What can hang from each mark:
Z_54: Z_944
Z_944: Z_48 Z_54
Z_918: Z_383
Z_502: Z_383
Z_928: Z_48 Z_383
Z_794: Z_48 Z_383
Z_48: Z_794 Z_928 Z_944
Z_383: Z_502 Z_794 Z_928

Each row was made from one small tree. The marks that hang from a mark follow it in brackets, in the order of their numbers. Every link used is in the known rows. Write each row's tree.
Known rows:
Z_944{Z_48{Z_928{Z_383{Z_502}}} Z_54}: [-4.04  0.42 -0.61 -0.80  1.05  0.30 -3.55  1.84 -0.47 -2.30  0.19  0.67
 -0.06  0.47 -0.59  2.27  1.67  3.00 -0.12  0.20 -2.87 -0.55]
Z_918{Z_383{Z_502 Z_794{Z_48} Z_928}}: [-3.03 -0.28  0.39  2.32  1.54  0.98  1.26 -2.78  0.37 -1.45  2.15 -4.60
  5.29 -0.25  0.44  2.07  0.92 -0.83  1.21 -4.03 -1.49 -0.60]
Z_928{Z_48{Z_944} Z_383{Z_502 Z_794}}: [-0.46 -0.25  0.34  1.59  1.64 -2.24 -3.12 -1.72 -3.57  1.19 -2.02 -2.52
  3.15 -2.44 -2.54 -0.40 -1.65 -0.38  0.51 -4.76 -1.68  1.24]
Z_48{Z_794{Z_383} Z_928 Z_944{Z_54}}: [ 1.43  0.11 -0.64 -1.48  3.38  1.20  1.22  1.14 -1.17  3.44 -0.18  0.86
  0.05 -0.69 -0.31 -0.64 -0.11 -0.47 -0.54  1.41 -3.13 -2.16]
Z_383{Z_502 Z_794{Z_48{Z_944}}}: [-0.62 -0.96  2.69  0.64  3.17 -0.28 -0.02 -1.57 -1.98  1.38 -1.19 -1.33
  2.89 -0.71 -1.68  1.04 -0.60 -2.08 -1.08 -3.11 -2.91  0.87]
Z_383{Z_502 Z_794 Z_928{Z_48}}: [-2.64 -1.11 -2.57 -0.63  1.02 -0.89  0.81 -2.52  1.36 -0.58 -1.75 -3.74
  2.85 -3.02  1.20 -0.48 -2.14 -1.37 -1.38 -5.87  1.07  0.20]
Z_383{Z_794}: [-0.56  0.25 -0.14 -0.92 -0.39  1.07 -1.17 -1.80 -1.43  1.02 -0.74 -0.19
  2.60  0.20  0.65  0.01 -1.70 -0.48  0.90 -2.39  0.34  1.50]
Z_918{Z_383}: [-1.01  0.97 -0.18  2.31  0.01 -0.16 -0.57 -1.07 -1.53 -0.52  1.40 -1.35
  1.82  0.60 -0.07  0.59  1.57  0.43  2.38  0.27  0.63 -0.10]
Z_48{Z_794{Z_383{Z_502}} Z_928 Z_944}: [ 1.30  0.06 -2.28 -2.91  3.07 -0.76  0.11  0.60  0.01  4.42 -1.85  0.54
  0.19 -1.55 -0.43 -1.05  1.56 -1.40 -1.92 -0.69  0.52 -2.55]
Z_928{Z_383{Z_502 Z_794}}: [-1.91  2.00  0.17 -0.47 -0.09 -0.03 -4.19 -0.72 -2.28  1.10 -0.46 -0.70
  2.88 -0.50 -0.50  0.77  0.80  1.57  0.06 -3.18 -1.51  0.49]
Z_794{Z_48{Z_928 Z_944}}: [ 0.00 -3.13  1.16  1.85  2.69  1.11  0.51 -0.92  0.69 -0.76  0.31  0.24
  1.00  1.31 -1.85  2.44  0.35 -1.08  0.01  0.47 -1.83 -0.12]
Z_928{Z_48 Z_383{Z_502 Z_794}}: [-3.10  0.24 -1.07 -0.22  0.04 -1.13 -3.29 -1.89 -2.11  0.65 -2.71 -2.48
  1.98 -1.55 -0.11  0.42 -0.79  1.29 -0.24 -4.54 -0.10  1.10]
Z_944{Z_48{Z_794 Z_928{Z_383}} Z_54}: [-1.05  0.35 -1.56 -0.51  1.67  2.90 -3.07  1.04 -1.25 -1.70  0.39  0.14
  0.79  3.13 -0.50  2.33 -0.81  2.54  2.72  0.01 -2.96 -0.72]
Z_502{Z_383{Z_928}}: [ 1.34  0.36 -1.67 -0.08  0.41  2.21  3.47 -0.13  2.63 -4.03  2.66 -2.53
  1.76 -0.51 -1.56  1.31  0.25 -0.85  1.39  0.40 -1.33 -0.18]
Z_794{Z_48{Z_944} Z_383{Z_502}}: [ 0.54 -1.11  1.88 -0.10  3.51 -1.80  2.72  0.76 -0.16  2.44 -0.20 -1.95
  0.65 -2.66 -2.60 -0.81  1.83 -1.32 -1.94  1.26 -1.60 -0.82]
Z_54{Z_944}: [-0.45 -1.45 -0.33  1.67  0.59 -0.34 -1.35  1.05  1.93  1.23 -0.52 -0.57
  1.31  0.13 -0.48 -0.77  0.79 -2.13  1.10  0.19 -0.11 -0.43]
Z_794{Z_48{Z_928 Z_944} Z_383{Z_502}}: [-0.95 -2.26  0.07 -1.16  3.30 -1.03  1.56  0.27  1.29  1.85 -0.52 -0.33
  0.22 -1.68 -1.62  0.49  2.98 -0.96 -2.33  0.99 -0.72 -0.97]
Z_383{Z_502 Z_794{Z_48{Z_944}} Z_928}: [ 0.57 -1.43  1.82  1.63  2.97  0.27  1.81 -1.42  0.52 -0.30  1.43 -3.18
  4.67 -1.72 -2.31  0.62 -1.09 -2.66 -0.73 -3.99 -3.69 -0.27]
Z_928{Z_48}: [-1.23 -1.54 -1.46  0.17  0.64 -1.25  0.59 -1.22  0.34 -0.72 -1.98 -2.12
 -0.59 -1.31  0.34 -0.32 -1.34 -0.15 -0.23 -1.41  1.50  0.76]
Z_502{Z_383}: [ 0.30  0.71 -0.80 -1.02  0.43  1.66  1.87 -0.23  0.46 -2.63  0.57 -0.54
 -0.12  0.26 -1.21  1.72  1.18  0.04  0.87  1.09 -0.61  0.84]
Z_918{Z_383{Z_794}}: [-1.41  1.16 -0.32  1.62 -0.29  1.06 -1.71 -2.84 -2.75  0.49  0.65 -1.24
  4.26  0.92  0.61  0.46 -0.37  0.39  3.52 -1.98  0.77  1.41]
Z_54{Z_944{Z_48{Z_928}}}: [-1.88 -3.52 -2.85 -0.01  0.74  0.63 -2.72  0.34  3.58 -1.31 -1.41  0.52
  2.18  1.61 -1.63  0.44  0.35 -1.95  2.81  0.74  2.44  0.95]
Z_383{Z_794 Z_928}: [ 0.62 -0.38 -1.05 -0.04 -0.36  1.75  0.44 -1.90  0.84 -0.50  1.53 -1.80
  4.44 -0.70  0.29 -0.58 -2.27 -1.33  1.38 -3.23 -0.29  0.34]
Z_794{Z_48{Z_944}}: [ 1.83 -2.40  2.93  2.64  2.69  0.05  1.66 -0.26 -0.87 -0.44  1.14 -1.36
  1.29  0.08 -2.82  0.88 -0.54 -1.65  0.57  0.41 -2.94  0.43]
Z_48{Z_794{Z_383{Z_502}} Z_944}: [ 2.58  0.91 -0.68 -2.10  3.48 -1.75  1.12  1.38 -1.62  4.78 -1.35 -1.01
  0.77 -2.27 -1.58 -2.42  0.79 -2.09 -1.38 -0.63 -0.66 -2.07]

Which tree is each row?
[-0.90 -0.35 -3.31 -3.43  2.67 -1.60  1.74 -0.15  0.24  3.38 -4.05 -3.35
 -1.41 -2.72  1.30 -1.46 -0.07 -0.56 -2.24 -2.13  2.29 -1.35]
Z_928{Z_48{Z_794{Z_383{Z_502}}}}
[-1.39 -0.60 -1.96 -2.03  2.37  2.96 -0.73  0.54  0.19 -1.21 -0.97  0.57
 -0.53  2.62  1.05  1.83 -1.49  0.95  1.01 -0.35 -1.30 -0.12]
Z_944{Z_48{Z_794 Z_928} Z_54}
[ 4.21  0.57 -0.17  0.26  3.47  0.60  4.02  1.92 -0.43  2.35  2.89 -2.45
  2.21 -2.56 -1.36 -2.45 -1.66 -1.58  0.56  0.74 -4.93 -3.08]
Z_48{Z_794{Z_383{Z_928}} Z_944{Z_54}}
[ 1.49 -0.84  0.34  2.08  0.40  0.29 -3.42  0.37 -1.23 -0.34  1.57  1.40
  2.02  0.87 -3.26  0.86  0.86  0.75  1.54  0.47 -2.09 -0.43]
Z_48{Z_928{Z_383} Z_944}
[ 1.46  0.01 -0.64  1.39  3.33 -1.82 -1.91  0.30 -2.63  1.66 -1.78 -3.10
  0.51 -1.24 -2.22 -0.26 -0.61 -0.65 -0.10 -3.80 -1.88 -1.36]
Z_928{Z_48{Z_794 Z_944} Z_383{Z_502}}
[-0.99 -1.69  1.74  2.18  2.54 -0.17 -2.45  0.35 -0.27 -0.81  0.83 -0.59
  1.28  0.35 -2.78  3.15  3.03  0.60 -0.91 -0.69 -3.59 -1.42]
Z_794{Z_48{Z_928{Z_383{Z_502}} Z_944}}
[ 3.25 -1.41 -1.93 -0.54  3.43 -1.22  2.53 -0.60 -1.36  3.73 -2.30 -2.84
  0.77 -2.46 -1.98 -2.97 -2.43 -1.89  0.69 -0.48  1.17 -0.21]
Z_928{Z_48{Z_794{Z_383} Z_944}}
[-0.40  0.13  1.62  3.02  1.86 -0.61 -1.95 -1.02 -4.87  0.20 -0.32 -2.17
  2.83 -1.72 -2.24 -0.20 -3.29  0.92  1.99 -2.53 -4.70  1.36]
Z_928{Z_48{Z_944{Z_54}} Z_383{Z_794}}
[-2.95 -0.23 -2.10 -1.92 -0.03  0.97 -5.25 -1.24 -0.89 -1.14 -1.25  0.54
  3.55  1.33 -1.38  1.81  0.09  1.52  1.74 -2.66  1.16  1.85]
Z_944{Z_48{Z_928{Z_383{Z_502 Z_794}}}}
[ 2.58 -2.53 -0.77  3.06  1.99 -1.45  2.42 -0.84  1.14 -1.67  0.74 -3.82
  2.22 -3.14 -2.73 -1.83 -2.97 -2.51  0.54 -2.29 -0.69 -0.29]
Z_383{Z_928{Z_48{Z_944}}}
[ 1.14  0.59 -0.79  0.24  2.53  0.16 -3.81  0.88 -1.36  1.69 -0.42  0.29
  1.30  0.94 -1.52  1.26  1.78  0.13 -0.57 -2.41 -2.70 -2.72]
Z_48{Z_794 Z_928{Z_383{Z_502}} Z_944}
[-0.18 -0.89 -3.20 -2.94  2.98 -1.04 -0.33  1.97  2.12  3.50 -2.93 -2.02
  1.71 -0.74 -1.45 -2.49  1.04 -2.82  1.20  0.23  2.22 -0.78]
Z_54{Z_944{Z_48{Z_794{Z_383{Z_502}}}}}
[ 1.45 -0.92  2.99  3.14  1.59  1.33 -1.84 -1.67 -3.54  0.13  1.73 -1.78
  5.06  1.03 -4.23  1.45 -1.33 -0.42  2.98 -1.41 -4.15  1.38]
Z_928{Z_383{Z_794{Z_48{Z_944}}}}
[-0.49 -0.74  3.91  2.43  3.19  1.31  1.15 -1.14 -3.00  0.19  0.67 -1.32
  2.65 -0.01 -1.22  1.20 -2.24 -0.74  0.22 -1.11 -6.07  1.41]
Z_383{Z_794{Z_48{Z_944{Z_54}}}}
[ 1.70 -1.79  0.98  0.51  3.47 -1.32  4.28  0.74  1.96  0.67  2.15 -3.54
  2.61 -3.71 -3.02 -1.02  1.56 -2.18 -1.69  0.40 -2.38 -2.03]
Z_794{Z_48{Z_944} Z_383{Z_502 Z_928}}
[ 1.35 -0.42  0.46  1.34  4.26 -0.42  1.28  0.23 -2.60  1.14 -1.80 -2.13
 -0.74 -1.07 -0.31 -0.61 -3.09 -1.29 -0.34 -2.27 -4.05 -0.67]
Z_928{Z_48{Z_794 Z_944{Z_54}}}
[ 0.06 -1.29 -3.28  0.33  0.95  1.00  4.29 -1.39  2.83 -4.75  0.63 -4.49
  1.13 -1.82 -1.36  1.30 -1.07 -0.91  0.97 -1.03  0.27  0.74]
Z_502{Z_383{Z_928{Z_48}}}
[-2.86 -0.92 -0.91 -1.22  1.11  1.65 -0.50  0.52  0.60 -2.57 -0.13  1.26
 -0.43  0.96  0.14  1.27 -0.86  1.60  0.74  1.32 -0.82  1.03]
Z_944{Z_48{Z_928} Z_54}
[-1.02  0.49 -1.81 -0.15  1.82 -0.99 -2.14  0.07 -1.25  0.78 -2.49 -3.43
 -0.68 -0.42  0.07  0.93  0.28  1.00 -0.73 -4.00 -0.61 -1.53]
Z_928{Z_48{Z_794} Z_383{Z_502}}
[-0.48 -2.98 -3.63 -0.95  1.99  2.17 -2.36  0.43  3.13  0.15 -2.32 -0.21
  2.18  3.11 -0.73  0.44 -0.59 -2.31  3.02 -0.58  2.06  0.15]
Z_54{Z_944{Z_48{Z_794 Z_928}}}
[-1.07  0.72 -0.96 -0.94  0.33  0.17  0.12 -1.39  1.20 -0.03  0.46 -2.00
  3.61 -1.92  0.78 -0.37 -0.66 -1.14 -0.91 -4.40 -0.71 -0.60]
Z_383{Z_502 Z_794 Z_928}
[ 0.11  1.42 -1.93 -3.61  2.15 -0.60  0.96  1.01  0.12  4.17 -2.03 -1.00
 -0.67 -1.32  1.00 -1.37  1.56 -0.25 -1.97 -0.47  0.70 -2.23]
Z_48{Z_794{Z_383{Z_502}}}
[-3.42 -1.73 -1.02 -2.72  1.94  0.23  1.44 -0.09  2.67  1.19 -1.32 -0.43
 -0.74 -0.81  0.68  1.96  3.42  0.58 -2.71  0.99  1.09 -1.41]
Z_794{Z_48{Z_928} Z_383{Z_502}}
[-2.55 -1.85 -1.21 -1.62  1.13  4.75  1.20 -3.46  1.33 -3.07 -0.30 -0.77
  2.46  2.58  0.02  5.10  0.45  0.09  1.14 -0.92 -0.59  2.22]
Z_502{Z_383{Z_794{Z_48{Z_928}}}}
[ 1.89 -0.42 -2.92 -3.41  1.74  0.88  1.49  0.24 -0.52  1.87 -1.51 -1.62
  1.39  0.35 -1.76 -1.73 -1.43 -0.66  2.54  1.77  2.65  0.63]
Z_944{Z_48{Z_794{Z_383}}}
[-3.02  0.07 -0.80 -0.40  0.04  2.90 -4.13 -0.79 -2.18 -1.89  0.29  0.83
  3.50  1.92 -0.69  1.91 -1.67  2.84  3.15 -0.49 -2.14  2.22]
Z_944{Z_48{Z_928{Z_383{Z_794}}} Z_54}
[ 0.21 -1.77 -1.10  1.06  2.36 -1.89  0.87 -2.11  0.21 -0.06 -1.13 -3.84
  3.90 -3.91 -1.50 -1.77 -2.88 -2.78 -0.55 -5.82 -0.60  0.44]
Z_383{Z_502 Z_794 Z_928{Z_48{Z_944}}}
[ 0.65 -0.14 -1.84  1.03  1.35  0.41 -1.64 -0.65 -1.63  0.16 -1.39 -3.18
  0.49  0.71 -0.56  0.64 -1.38  1.03  1.75 -2.45 -0.34 -0.55]
Z_928{Z_48{Z_794} Z_383}
[-0.60 -1.31 -1.67  0.11 -0.58  1.58 -3.47 -0.23  0.08 -2.59  0.41  0.59
  1.87  2.06 -2.42  1.76  0.41  2.08  3.35  1.05  1.11  1.20]
Z_944{Z_48{Z_928{Z_383}}}
[-0.08 -0.07  4.62  3.65  2.30  1.46 -1.37 -0.53 -4.38 -0.05  2.23 -1.84
  3.68  0.52 -2.94  1.92 -1.56  0.96  1.86 -0.81 -7.66  0.84]
Z_928{Z_383{Z_794{Z_48{Z_944{Z_54}}}}}
[ 3.11 -2.66 -1.66  1.21  2.10 -2.02  4.14 -0.42  1.06  0.53  0.79 -4.13
  2.60 -4.84 -3.10 -3.57 -2.06 -2.19  0.83  0.02  0.70 -0.43]
Z_794{Z_383{Z_928{Z_48{Z_944}}}}
[ 1.50 -0.45 -2.01 -1.89  4.07 -2.61  1.82  0.18 -1.31  4.18 -3.51 -3.12
 -0.18 -3.42 -1.43 -2.65 -0.87 -1.99 -1.55 -1.95  0.95 -1.41]
Z_928{Z_48{Z_794{Z_383{Z_502}} Z_944}}
[ 0.85 -2.01 -0.16  0.25  1.29  0.99  4.89 -0.11  2.98 -0.71  2.66 -3.81
  2.42 -1.61 -1.45 -0.09  0.71 -0.65  0.02  1.73 -0.52 -1.35]
Z_794{Z_48 Z_383{Z_928}}
[-0.55  0.58 -1.03  2.71 -0.22  1.49  0.11 -2.97 -0.55 -0.99  3.00 -2.92
  6.13 -0.06  0.12  0.22 -1.01 -0.68  3.66 -2.73  0.16  0.29]
Z_918{Z_383{Z_794 Z_928}}
